What can hang from each mark:
J_448: J_16
J_924: J_218 J_448
J_218: J_448 J_924
J_245: J_16 J_218 J_448
J_16: J_218 J_245 J_924
J_651: J_16 J_218 J_245 J_448 J_924

Every row comes from one small tree of marks. Brackets hold a mark, then the marks that hang from it, in the order of their numbers. Every link used is in the known rows. Which tree was each row made from?
Known rows:
(J_651 (J_16 J_924) J_218 J_245 J_448): [ 13.1 -50.0 -86.2  -0.1 -28.7 -12.0 -70.5   5.3  10.7  21.9  77.2 -44.6
  26.3 -34.0  25.7  35.2 -12.6  18.9  36.2 -53.6 -16.1 -36.8]
(J_16 (J_245 J_218 J_448) J_924): [-10.3 -10.8 -74.6   7.4  27.9 -22.4 -45.4 -23.2  14.1   8.7  46.3 -12.7
   4.2  -9.1   0.9  41.0 -14.7  22.5  -3.4 -13.5 -27.7 -21.3]
(J_218 (J_448 (J_16 J_245)) J_924): [-19.3   7.4   7.0  -1.4  -9.9 -12.3 -15.2 -39.3   8.7  -4.7  47.6 -37.1
  23.8  12.3  31.6   9.9 -30.5  24.5 -21.1 -67.9 -16.5 -43.7]
(J_448 (J_16 (J_924 J_218))): [  8.3   9.3  -3.8  -8.2  -2.9  -5.4 -24.0  -8.7  25.1  12.7  42.1 -16.5
   9.3 -12.3  -7.0  13.0  -4.4 -10.3  11.0 -35.4  -4.9 -24.6]
(J_651 (J_245 J_16 (J_218 J_924)) J_448): [ 10.2 -40.6 -30.0  29.5   0.9 -17.0 -53.1  -7.8   6.4  -2.4  48.3 -47.8
  30.0 -16.8  25.9  19.5   8.4  36.1  18.8 -43.7  -7.9 -38.7]
(J_448 (J_16 J_245)): [  3.7  19.8  -6.2 -10.4   7.6   0.2 -13.9   1.7  -1.7  15.6  35.0 -18.4
  12.3  -5.2   0.7  -3.1 -13.3   7.5 -14.4 -23.4  -2.3 -24.1]
(J_218 J_448 J_924): [-22.5  -8.2  12.7   7.1 -16.8 -13.1  -4.3 -40.5  10.1 -17.2  20.2 -22.6
  13.9  16.3  30.8  12.7 -20.0  18.9  -9.4 -49.5 -14.5 -23.9]
(J_218 (J_448 J_16) J_924): [-16.5   2.6  25.2   2.0 -16.1 -13.9  -8.3 -37.4  22.5 -12.8  33.7 -30.6
  22.0  17.3  26.7  10.7 -19.1  20.6 -11.4 -62.5 -13.4 -30.9]
(J_448 (J_16 J_218 J_245 J_924)): [ 10.2  21.6 -45.9  -9.8  18.8 -26.7 -47.1 -16.5  -7.0  17.9  58.9 -11.6
   6.8 -13.0  -2.1   1.4 -19.8 -10.9  -8.7 -50.7 -20.4 -54.6]
(J_448 J_16): [  7.9  14.1  16.6  -5.5   0.9  -0.2  -5.9   3.5  15.4   5.8  17.8 -10.7
   9.9   1.0  -6.1  -2.6   1.0   2.0  -1.5 -16.5   2.0  -7.9]
(J_924 J_218 J_448): [ -0.7 -30.7   2.6   1.0 -19.2   4.9 -20.8  -9.1  32.5   9.5  23.5 -33.1
  -6.2  -1.7   5.0  11.8  14.7 -24.5  20.6 -19.7 -15.6 -20.7]
(J_448 (J_16 J_924)): [  8.4  13.9  -2.2  -2.9  10.9  -7.4 -19.1 -13.6  10.4  12.6  35.6   2.7
   8.0  -7.7  -4.3  11.2  -0.8   1.0   0.6 -32.4 -10.2 -18.2]
(J_651 J_16): [ -2.8 -11.3  -2.0 -11.0   4.4   6.3  -6.8   4.4  11.8   1.8   4.7 -31.0
   7.3 -15.6  19.0  18.3  -2.0   0.3  19.8  -1.9  -6.1   4.5]
(J_924 J_218 (J_448 J_16)): [  5.6 -19.9  15.8  -3.0 -18.7   6.0 -25.3  -6.1  44.5  14.3  37.6 -41.6
   1.8  -0.4   0.8   9.9  16.1 -22.8  19.1 -33.0 -13.9 -27.2]
(J_651 (J_448 (J_16 J_245)) J_924): [  8.4  -3.2 -48.1  -0.8 -26.3  14.8 -18.7  -2.5  10.0  12.0  53.8 -23.9
  21.8 -34.6  17.3   4.1  -2.8  31.9  -9.1 -36.6 -15.2 -41.4]
(J_218 (J_448 J_16)): [ -8.0   2.6   8.0 -17.4   1.6  -1.9  -4.8 -24.3  27.4  -5.9  15.7 -22.1
  15.9  11.7   3.7  11.2  -8.5  14.8  -4.8 -35.9 -11.6 -13.1]
(J_924 (J_448 J_16)): [  5.3 -12.7  17.3   5.3   3.9   3.0 -16.8 -13.2  21.7  12.2  27.6 -12.7
   0.4   6.5   4.6   7.1  20.4  -5.2   2.7 -28.3 -21.6 -17.4]
(J_218 (J_924 J_448)): [ -9.1 -18.7  21.4  28.7 -14.6  -9.1 -13.0 -26.4   1.8  -0.2  28.8 -12.0
   0.5   9.9  30.4   6.8   4.6   0.6  -2.9 -39.0 -21.3 -26.2]
(J_651 (J_245 (J_448 J_16))): [  1.5  -8.3 -12.4  25.0  -5.2 -20.9 -29.1  22.9  22.0   7.7  27.1 -18.8
  14.4  13.8  -9.6  13.5  -2.4  10.2   6.5 -14.7   2.2 -17.1]
(J_245 J_16 J_218 J_448): [  4.3 -31.6   2.5  11.3  17.3 -16.9 -29.7  -7.8  57.0 -18.5  -6.7 -55.0
   8.9   1.0  -4.3  45.5  24.5  27.6  17.0  14.6  -3.2  11.6]
(J_245 (J_16 J_924) J_448): [  8.3 -17.9  11.2  10.2  12.9 -18.5 -22.8 -27.3  27.1  -4.4   2.0 -31.9
  -4.3  -8.1   0.2  43.9  22.5   9.9  14.0  -4.1 -10.4  -6.8]

Write each row's tree:
[  2.5   0.8   4.1  12.9 -17.1 -36.8 -27.1  -7.3  36.5  -8.9  21.7 -33.2
   2.9  16.2  -5.0   7.6  -1.3  -2.3   3.3 -22.9  -5.7 -25.1] | (J_245 (J_448 (J_16 (J_218 J_924))))
[ 17.5  -0.4 -44.7 -15.8  -3.0 -13.5 -36.6 -17.3  -6.0  10.2  48.9 -30.3
  10.2 -17.8   3.4 -14.4  -4.2   3.4  -0.6 -40.3 -15.9 -50.2] | (J_651 (J_448 (J_16 J_218 J_245)))
[ 14.2 -17.2 -10.4   7.8  13.2 -39.4 -42.9 -28.6  26.8  -7.9   8.0 -38.0
  -7.3  -6.9  -4.2  34.8  18.4  -5.9  16.9 -16.0 -15.8 -27.3] | (J_245 (J_16 J_218 J_924) J_448)
[ -7.4  -7.5 -54.8  -2.3  -3.0 -15.9 -37.1 -19.4  12.7  16.3  47.6 -28.6
  -3.3 -14.4   0.2  31.3 -18.9  -5.2   4.7 -18.7 -17.6 -35.3] | (J_16 (J_245 J_448) (J_924 J_218))
[ -3.0  11.5 -14.7   2.4   8.5  -9.5 -28.1  -3.3  11.6   6.4  50.7 -29.3
  22.2  -2.8  11.3   5.8 -18.2  20.4 -14.4 -35.0  -7.0 -28.0] | (J_448 (J_16 (J_245 (J_218 J_924))))
[ -9.6 -16.3 -47.8  -8.9 -18.6  -2.6 -25.3  -1.0  37.5  -9.0  21.5 -43.4
  19.1 -24.6  30.9  28.8 -15.1   8.5  13.1 -35.7 -22.2 -27.4] | (J_651 (J_16 (J_218 J_448)) J_924)
[ -7.6 -20.2 -69.8   8.2  37.6  -9.3 -51.1 -35.1   0.0  20.6  61.8  -3.4
   2.9 -14.7  15.3  34.3  -4.8  12.1  -3.6 -37.4 -44.6 -34.5] | (J_16 (J_245 J_218) (J_924 J_448))
[ 11.7 -26.6  13.6   2.2   9.3  -0.4 -31.9 -30.9  20.8   9.1  23.6 -37.4
  -2.7 -20.6  11.9  34.7  25.4 -11.3  23.1 -30.8 -18.9 -25.9] | (J_245 (J_16 (J_924 J_218 J_448)))
[  0.2 -24.1 -21.7   4.3  -2.2  -4.3 -32.6 -28.7  19.7  15.9  41.1  -9.7
  -7.5 -11.7   6.0  26.5   9.2 -21.2  20.0 -35.4 -28.9 -29.4] | (J_16 (J_924 J_218 J_448))
[ -8.7   2.6 -59.4 -20.0  10.9 -24.8 -35.4 -26.5  -8.8  -1.1  30.5 -27.7
   4.9   2.0   8.7  -2.5 -31.0  -3.5 -14.7 -41.2 -23.1 -50.3] | (J_16 (J_218 J_448) J_245)
[-10.6  -4.3 -16.3   1.7 -12.1 -35.6 -27.9 -34.2   7.9 -18.7  23.0 -25.4
   6.7  13.5  19.9  -1.2 -21.7  -4.9  -4.3 -55.2 -18.8 -45.0] | (J_16 (J_218 J_448 J_924))
[ -3.8   2.3 -53.9  -9.2   3.6  -4.7 -33.3 -18.0  -9.1  21.9  52.9 -16.6
   1.3 -24.8   6.6  18.0 -24.3 -10.2   1.0 -30.3 -15.5 -40.1] | (J_16 J_245 (J_924 J_218))
[ -7.0  -6.0  17.0  21.3 -10.0  -9.0 -22.4 -25.1   1.2  10.0  51.3 -23.9
   7.9   6.2  31.2   4.7  -3.4   5.5 -11.8 -53.3 -22.8 -41.7] | (J_218 (J_924 (J_448 (J_16 J_245))))
[ -2.6 -15.6 -35.6  31.9 -47.8  -6.3 -34.9  42.5  55.6   8.0  44.8 -39.6
  25.0  -8.8  -1.0  27.8  -9.1  11.6  13.5 -25.0   6.7 -30.9] | (J_651 (J_245 (J_448 J_16)) (J_924 J_218))
[ -0.2   0.5 -79.5   1.7  16.3 -44.2 -54.8 -26.6  -5.9   9.8  45.7 -12.6
  -8.7  -8.0  -2.5  17.8 -20.6 -11.3  -4.8 -31.4 -30.2 -53.0] | (J_16 J_218 (J_245 J_448) J_924)
[  9.5 -10.6 -12.2  -9.4  23.0 -25.3 -38.4 -43.9   9.8  -7.9  15.4 -31.3
   2.9 -12.4  10.0  26.3   5.5  -4.1   9.8 -45.0 -21.4 -38.1] | (J_245 (J_16 (J_218 J_448) J_924))
[ -9.5 -26.6  14.5   7.4  12.0 -13.8 -28.1 -38.2  38.2 -25.1  15.9 -57.4
  24.9   1.4  29.8  38.3   1.5  37.4   4.0 -39.3 -13.0 -13.8] | (J_245 J_16 (J_218 J_448 J_924))
